Known rows, with every step that occurs:
N > D > Y > A: [-0.76  0.33 -2.47 -0.72  0.92  1.67 -2.15  0.51 -1.11 -1.57  0.06  0.01
 -1.58  0.40  0.83 -0.06 -0.31 -1.39 -1.63 -0.73]
N > Y > D > W > E: [ 0.18 -3.69  0.18 -0.34  0.18 -0.35 -1.39  0.19 -0.57 -0.07 -0.27  1.01
 -0.98  1.85  0.07 -0.32  0.17  0.07  1.21 -1.01]
Z > E > Y: [-0.40  5.38  1.12  0.68 -1.46 -0.66  1.03  0.19  0.27  0.41 -0.86  0.71
  1.55 -1.27  0.28  0.06  0.44  0.76 -0.96  1.24]
E > N: [ 0.03  1.34  1.38  0.82 -0.77  0.51  1.02  0.02  0.73  1.36  0.64 -0.39
  1.28 -0.41 -0.06  0.69  0.58  0.54  0.76  1.34]
Z > E: [-0.68  5.96  1.73  0.02 -1.80  0.17  0.76  0.96  2.42  0.57 -0.59 -0.31
  2.52 -0.43  0.33  0.35  0.04  0.32 -2.43  0.90]
E > Y > A: [-1.11  2.74 -0.59  0.77 -0.69  0.02 -1.00  0.70 -1.99  0.25 -0.59  1.44
  0.64  1.16  0.96  0.25  1.56 -0.31  0.26  0.92]
N > D: [-0.45  1.76  0.65 -0.39  0.24  0.73  0.65  0.79  0.80 -0.23 -0.10 -0.61
  0.05  0.01  0.15  0.76  1.15  0.42  0.57  0.56]
E > N > D > Y > A: [ 0.00 -1.74 -2.99 -0.23  1.82  1.22 -1.08 -0.69 -1.56 -0.92  1.10  0.06
 -2.21 -0.27  0.36 -0.32 -0.99 -1.10 -0.60 -0.87]
N > D > W: [ 0.61 -1.26  0.20 -0.73  0.21  0.85  0.36  0.19 -1.91  0.32 -0.31 -0.45
 -0.47  0.49  0.17  0.70  1.46  1.01  1.38  0.30]
N > Y > D > W > E > Z: [ 0.43 -4.54  0.18 -0.32  0.68 -1.51 -0.33 -0.36  0.81  0.64 -0.37  1.13
  1.70  2.31 -0.27 -0.35 -0.54  0.12 -0.76 -2.15]
Y > D > W > E: [-0.08 -2.52  2.29  0.04 -1.21  0.23 -2.03  0.63  0.07  1.32 -0.50  0.76
 -0.13  2.96  0.40 -0.06  1.26  0.42  1.68  0.08]
W > E > N > Y > A: [ 0.39 -2.18 -3.19  0.50  1.68 -0.78 -1.83 -0.69  0.83  0.14  0.83  1.54
 -1.27  1.53 -0.01  0.09 -0.57 -0.44  0.57 -0.36]
E > N > D: [ 0.25 -0.35  0.19  0.07  1.08  0.25  1.70 -0.37  0.49  0.41  0.89 -0.53
 -0.63 -0.73 -0.35  0.47  0.53  0.75  1.46  0.49]
W > E > Y > D: [-0.87 -0.03  1.86  1.12 -0.91 -0.67 -1.45  0.46  0.44  0.64 -0.58  1.50
 -0.59  1.55  0.32 -0.29  1.47  0.26  2.42  0.75]
D > N > Y > A: [-1.29  0.93 -2.88 -0.28  0.63  0.97 -2.14  0.46  0.23 -1.93 -0.02  0.14
 -0.02 -0.93  0.82 -0.21 -1.13 -2.24 -2.07 -0.30]
E > N > D > W: [ 1.43 -3.30 -0.19 -0.23  1.13  0.44  1.49 -1.02 -2.14  0.93  0.74 -0.36
 -1.19 -0.19 -0.31  0.46  0.79  1.35  2.29  0.12]
Y > N: [-0.85  2.58  2.44 -0.09 -2.30  0.73  0.44  1.71  0.60 -0.47 -0.49 -2.38
  1.43 -0.31 -0.31  0.40  0.62 -0.80 -0.30  1.16]
N > Y > D: [-1.83  1.66  1.20 -0.31 -0.27 -0.38  1.05  1.39  0.26 -1.19 -0.16  0.04
  0.85 -0.04  0.13 -0.21 -0.10 -0.86 -0.79 -0.99]
Y > N > D > W > E: [ 1.28 -4.34  0.10 -0.84 -0.04  0.46 -1.45  0.14 -0.57 -0.35 -0.45 -1.59
 -2.21  1.20 -0.69  0.17  0.74  0.28  2.49  0.39]
Z > E > Y > A: [-1.15  5.29 -0.82  0.45 -0.84 -0.97 -0.34  0.45 -0.50  0.08 -0.78  1.59
  1.24  0.31  0.87 -0.23  0.31 -0.16 -2.06  0.29]

Rows:
[ 0.70 -1.72 -1.26  0.05  1.19  1.48  0.22 -0.99 -0.74 -0.55  1.05 -0.70
 -1.74 -1.93 -0.27  0.00 -0.84 -0.16  0.45  0.03] | E > N > D > Y
[ 0.93 -0.90  0.73  1.15 -0.23  0.31 -1.23 -0.55  2.29  1.89  0.64  0.45
 -0.05  1.05 -0.20  0.62  0.67  0.91  2.06  1.74] | W > E > N
[ 1.56 -3.87 -2.03  0.33  1.72  1.21 -2.04 -1.52  0.85  0.03  1.01 -0.03
 -3.09 -0.48 -0.34 -0.09 -0.84  0.19  1.80  0.48] | W > E > N > D > Y
[-2.16  1.43  2.43  0.22 -1.33  1.22 -0.92  1.15  1.78 -0.66 -0.10 -0.71
  0.99 -0.77  0.70 -0.52 -0.16 -1.57 -0.82  0.32] | Y > D > N
[ 0.29  2.75 -0.86  0.10  0.54 -1.03  2.45 -0.60  1.33 -0.23  0.64  0.09
  1.02 -2.26 -0.51 -0.07 -1.74  0.29 -1.93 -0.40] | Z > E > N > Y
[ 0.07 -3.47  0.55 -0.18  0.56 -0.78  1.93 -0.42 -2.68 -0.02  0.73  0.33
 -0.24 -0.30 -0.29 -0.44 -0.54  0.06  0.88 -1.60] | E > N > Y > D > W
[-0.42  3.00  0.39 -0.48 -0.23 -1.05  2.21  0.27 -0.43 -1.80 -0.67 -1.46
 -0.75 -2.37 -0.70 -0.52 -0.34 -0.07 -0.39  0.12] | Z > E > Y > N > D
[-0.46  2.58 -2.54 -0.15  1.17 -1.36  1.21 -0.41  0.63 -0.61  0.63  0.90
  0.55 -0.62  0.04 -0.41 -1.88 -0.61 -3.05 -1.28] | Z > E > N > Y > A
[ 0.42  0.37  1.03  0.70 -0.66 -0.36 -1.15  0.09  3.92  2.05 -0.48  0.57
  3.22  2.22 -0.06  0.74  0.57  0.58 -0.77  0.62] | W > E > Z
[ 0.84 -0.12  0.07 -0.79 -0.31 -0.86  1.92 -0.33 -2.96 -1.21 -0.82 -1.23
 -1.13 -1.87 -0.67 -0.58 -0.09  0.43  0.33 -0.32] | Z > E > Y > N > D > W
[ 0.46 -2.09  0.90 -1.22 -0.51  0.66  0.85  0.71 -2.23 -0.90 -0.40 -2.42
 -0.82 -0.21 -0.57  0.24  0.78 -0.06  1.22 -0.06] | Y > N > D > W
[-0.41  1.36  1.00 -0.12 -2.28  2.02 -1.06  1.19 -0.54 -1.51 -0.32 -2.55
  0.35 -1.39 -0.22 -0.11 -0.70 -1.78 -1.34  0.71] | D > Y > N
[ 0.02  0.78 -3.14 -0.59  1.74  0.14 -0.26 -0.95 -0.09 -1.13  0.89  0.20
 -1.66 -1.07  0.24 -0.82 -2.26 -0.96 -2.99 -1.47] | Z > E > N > D > Y > A
[-1.00  2.09  0.68 -0.17  0.53 -1.69  2.92 -0.03  1.49 -0.75  0.67  0.19
  0.84 -1.57 -0.48 -0.94 -2.05 -0.43 -2.27 -1.81] | Z > E > N > Y > D
[ 0.27 -3.24  2.23  0.09 -0.75 -0.94 -0.82  0.02  1.55  2.05 -0.52  0.99
  2.51  3.51  0.06 -0.12  0.57  0.47 -0.32 -1.04] | Y > D > W > E > Z
[-0.67  0.96 -1.05  0.05 -0.09  1.12 -0.91  0.22  0.95 -1.55 -0.05 -0.63
  0.45 -2.52  0.30  0.06 -0.98 -1.25 -0.90  0.70] | D > N > Y
[ 0.44  0.68  0.58  1.38 -0.82  0.13 -2.07 -0.11  0.40  1.17 -0.64  1.35
 -0.27  0.96  0.25  0.52  1.76  0.96  2.64  2.32] | W > E > Y
[-0.61  2.02  1.68  0.60 -2.08  0.01  0.71  0.89 -1.67 -0.63 -0.70 -1.34
  0.64 -1.22 -0.36  0.15  1.03 -0.43  1.13  1.53] | E > Y > N
[ 0.26  2.24 -0.01 -0.29  1.04 -0.68  2.48 -0.68  1.85  0.27  0.68 -0.43
 -0.07 -1.46 -0.43 -0.01 -0.70  0.86 -0.82 -0.07] | Z > E > N > D
[ 1.62 -5.22 -3.44  0.15  1.65 -0.66 -2.12 -1.19 -1.66  0.70  0.71  1.71
 -1.79  2.05  0.06  0.04 -0.35  0.18  1.37 -0.66] | D > W > E > N > Y > A
[-0.57  1.71  2.19  0.12 -1.50 -1.13  1.29  0.09 -2.21  0.45 -0.90  1.09
  0.90 -0.14  0.41 -0.79  0.42  0.61 -0.51 -0.58] | Z > E > Y > D > W
[ 1.74 -4.35 -0.45 -0.37  1.22 -0.46 -0.71 -0.94  1.09  1.68 -0.34  0.51
  0.86  2.46 -0.27  0.57  0.71  1.35  0.70 -0.54] | N > D > W > E > Z
[ 1.46 -0.84 -0.22 -0.61  0.97 -0.47  2.30 -1.27 -0.69  0.76  0.49 -0.27
 -0.56 -0.99 -0.41 -0.01 -0.50  1.42 -0.12 -0.50] | Z > E > N > D > W
